Every row comes from one small tree of marks. The marks that hang from a mark follow it in brackets, in alphabetical order. Every link used is in the known rows. Which tree was each row made from?
Known rows
N(H(Y) S): [  0.1  -0.2  36.8   0.9 -22.0  -1.7 -51.9 -22.1   3.6  28.7  33.1 -10.6
   5.0   3.2   1.1 -41.6  -7.8  -1.4  34.7]
S(K Y(H(M) W)): [-80.7   1.2  23.0 -11.8  -7.6 -23.1 -31.5 -14.5  23.1 -23.8 -63.6 -14.0
  13.1   2.5 -38.4  25.2 -42.1  -8.7 -33.2]
K(S): [ 16.3   5.4  -8.9 -11.2  14.0 -49.8 -28.0   8.9  -2.6 -16.2 -24.9 -14.7
 -11.8  -1.0  21.6 -10.5  46.1 -10.0   6.0]
Y(H(M) W(N(S))): [ 85.1  12.3  10.8 -14.3   3.5   1.2 -34.5 -12.4  13.9  -5.7   0.2 -17.3
  24.5   1.0 -47.4 -14.2 -49.9 -12.9   3.7]
M(H(Y(W(N)))): [-64.6 -10.8  30.1 -11.0  37.7 -10.3 -22.7  11.5   7.6  -9.6  13.6 -24.8
 -10.2  -3.4  20.4 -39.5  -3.5  -8.3  -2.3]
W(N(H)): [ 55.7  10.8  34.5 -11.7   4.4 -15.5 -30.2 -31.0  13.1   0.3  30.4 -20.5
  -1.0   0.4  12.8 -31.2  28.1 -10.9  12.4]
W(N(H(Y))): [ 18.1   7.5  39.2 -10.0   2.9 -19.7 -31.5 -29.6  18.2   3.3  20.5 -17.4
   1.6   1.7  18.0 -33.5   0.4  -9.9  16.9]
K(H(M Y(W))): [-47.0  -4.1   1.1 -13.7   3.9 -23.3 -24.9  12.7  15.9 -36.0 -16.7 -12.7
  -6.4  -1.9  16.4  -7.7 -21.1   0.0  -0.9]
V(W): [ 30.7 -14.3  65.2 -24.9  55.0 -23.8 -13.4   1.3  -4.6 -42.1  17.0 -13.7
  -7.1  -5.7   2.6 -27.0  31.8  -9.5  -3.9]
S(Y(H(M))): [-19.1  12.9  -4.5 -10.5   0.7 -19.9 -38.7 -17.5   1.7 -24.1 -27.9 -13.2
   8.0   6.0 -10.0 -10.2 -26.3 -13.4 -11.5]
H(M Y(W(N(S(K))))): [-29.9  -4.6  37.0 -15.6   8.7 -15.0 -24.2   0.0  24.3 -29.5 -50.4 -10.6
   8.6  -3.9 -21.4 -10.2 -69.4 -10.5  29.4]
V(W(N(S(K)))): [ 47.1  -9.4  91.4 -25.4  44.8 -21.4 -25.3 -16.5   9.7 -16.8 -15.1 -18.6
  -3.0  -5.5 -15.9 -18.5  27.0  -4.3   4.1]
K(H(Y) S): [-66.9   3.1 -19.1  -8.8  -2.6 -58.4 -38.1  18.7  15.5  -1.5 -45.6 -13.0
 -17.9   2.6  45.1   1.6  20.1   4.8  -6.6]
K(H(Y)): [-53.6  -5.5  11.8  -6.8   5.5 -38.7 -29.6   1.6   8.4 -29.1  -0.2 -15.4
  -8.0   1.1  37.8 -13.5  13.6   5.5 -11.2]
V(W(N(S(Y(H))))): [ 47.0  -2.7  77.3 -23.8  42.8 -18.6 -36.0 -23.9   8.2  -8.2 -10.7 -17.0
   3.0  -0.6 -17.4 -28.1   3.9  -6.1   2.5]
M(H(Y(W(N(S(K)))))): [-71.4 -12.2  41.7  -9.3  27.7  -8.3 -27.9   9.4  11.1   0.6  -5.5 -25.7
  -8.5  -3.9   6.7 -29.3  -2.3  -3.7  -3.0]
K(H S): [-15.4   7.8 -25.8 -11.0  -0.7 -52.7 -35.5  16.0   8.0  -6.5 -31.6 -17.3
 -22.2   0.5  38.6   2.8  60.4   3.1 -13.2]
N(H(Y) S W): [-21.5   8.0  34.1   4.3 -10.2  11.9 -62.7 -22.7   0.2  22.7   8.5 -21.2
  17.7   1.7 -11.4 -27.0 -35.2   5.1  48.1]
V(W(N(S(K Y(H(M)))))): [ 36.5  -0.9  74.6 -26.8  34.2 -13.7 -30.5 -15.0  14.1 -10.5 -39.4 -16.5
   1.2  -2.4 -29.4 -10.4  -3.8  -7.6  -0.2]

Write each row's tree
[ 27.3  -4.8  50.5 -14.4  14.9 -17.5 -33.3 -21.3  21.5 -18.9  -8.5 -21.3
   6.1  -5.1 -21.6 -12.8   0.2  -1.6   8.6] | Y(W(N(S(K(H(M))))))
[ 25.6  -4.8  81.3 -25.6  26.8  -7.4 -27.3 -11.0  18.2   1.3 -16.8 -13.6
  -3.8  -3.9 -18.4 -18.3  -5.5  -7.6  14.9] | V(W(N(H(M Y) S(K))))
[ 46.8  12.3  37.7 -10.5 -11.4  -2.5 -43.6 -28.2  17.7  18.0  -4.4 -16.5
   3.3   1.0  -7.5 -32.2 -14.5  -8.3  39.2] | W(N(H(M Y) S))
[ 52.9   6.0 -10.3 -13.9   7.6  -3.7 -18.7   7.2   3.9 -29.6  15.7 -12.9
  20.2   0.0 -35.1  -9.9 -43.4 -17.0 -12.3] | Y(H(M) W)
[-41.0 -13.1  51.8  -9.1  28.9 -35.2 -26.5 -17.3  17.7 -29.8   5.3 -13.2
  11.5  -1.0  11.4 -32.8 -43.0  -6.3  16.1] | H(Y(W(N)))
[-14.1   3.8  39.9  -0.6   3.1  -9.2 -52.5 -12.6  -1.6 -15.9 -50.0 -31.0
  10.6  -3.6 -24.7  15.5  20.9  15.1  11.2] | N(S(K(H)) W)
[ 17.3   2.5  58.0  -8.6   2.4 -28.9 -41.4 -28.5  19.3  -2.4 -32.9 -22.8
   2.6  -0.5  -3.1  -8.9  18.8   3.8  10.2] | W(N(S(K(H(Y)))))
[ 48.8  -4.5  73.0 -26.6  42.8 -14.6 -19.9 -15.4  10.9 -11.8  23.8 -16.0
  -6.4  -3.7   1.4 -30.9  24.1 -10.8   3.5] | V(W(N(H)))
[-73.9  -7.8  24.6 -12.2  -6.3 -31.4 -15.8  12.6  22.6 -35.9 -53.2 -15.6
  -5.7  -4.0  -1.5  26.5   3.7   1.4 -22.4] | S(K(H(M Y(W))))
[ 55.2   4.0  61.0 -10.0   8.4 -25.4 -38.1 -32.1  12.3  -7.1 -24.9 -24.1
   3.8  -2.0 -13.2 -13.0  33.8  -1.7  13.5] | W(N(S(K)))
[-21.6  -3.3  25.9 -17.5  19.2 -17.1 -19.0   1.8  20.1 -39.2 -31.3  -9.8
   7.2  -3.7  -7.7 -20.7 -70.1 -14.8  29.7] | H(M Y(W(N)))
[ 29.1  12.3  26.4 -14.1  -1.1 -10.8 -27.9 -19.8  20.2  -1.5   2.9 -15.8
  -0.2   0.4   8.1 -26.9 -13.5 -14.1  24.0] | W(N(H(M Y)))
[-32.9  14.6  -0.9  -6.6  -4.0  13.2 -34.2   2.5   4.7 -11.1  -6.8 -17.7
   9.4  -0.7  -3.3 -12.1 -52.7  -9.0  35.9] | N(H(M Y) W)
[-73.4 -14.1  24.2  -9.6  36.8 -10.2 -20.7  17.7   1.6 -14.5  19.2 -23.0
 -11.1  -3.4  21.6 -39.9  -1.6  -8.0  -5.1] | M(H(Y(W)))
[ 31.7  -4.4  47.1 -13.0  20.3 -15.0 -27.6 -30.3  17.4 -14.0  44.7 -18.9
   7.7  -3.1  -2.9 -34.2   2.3  -9.9  10.2] | Y(W(N(H)))
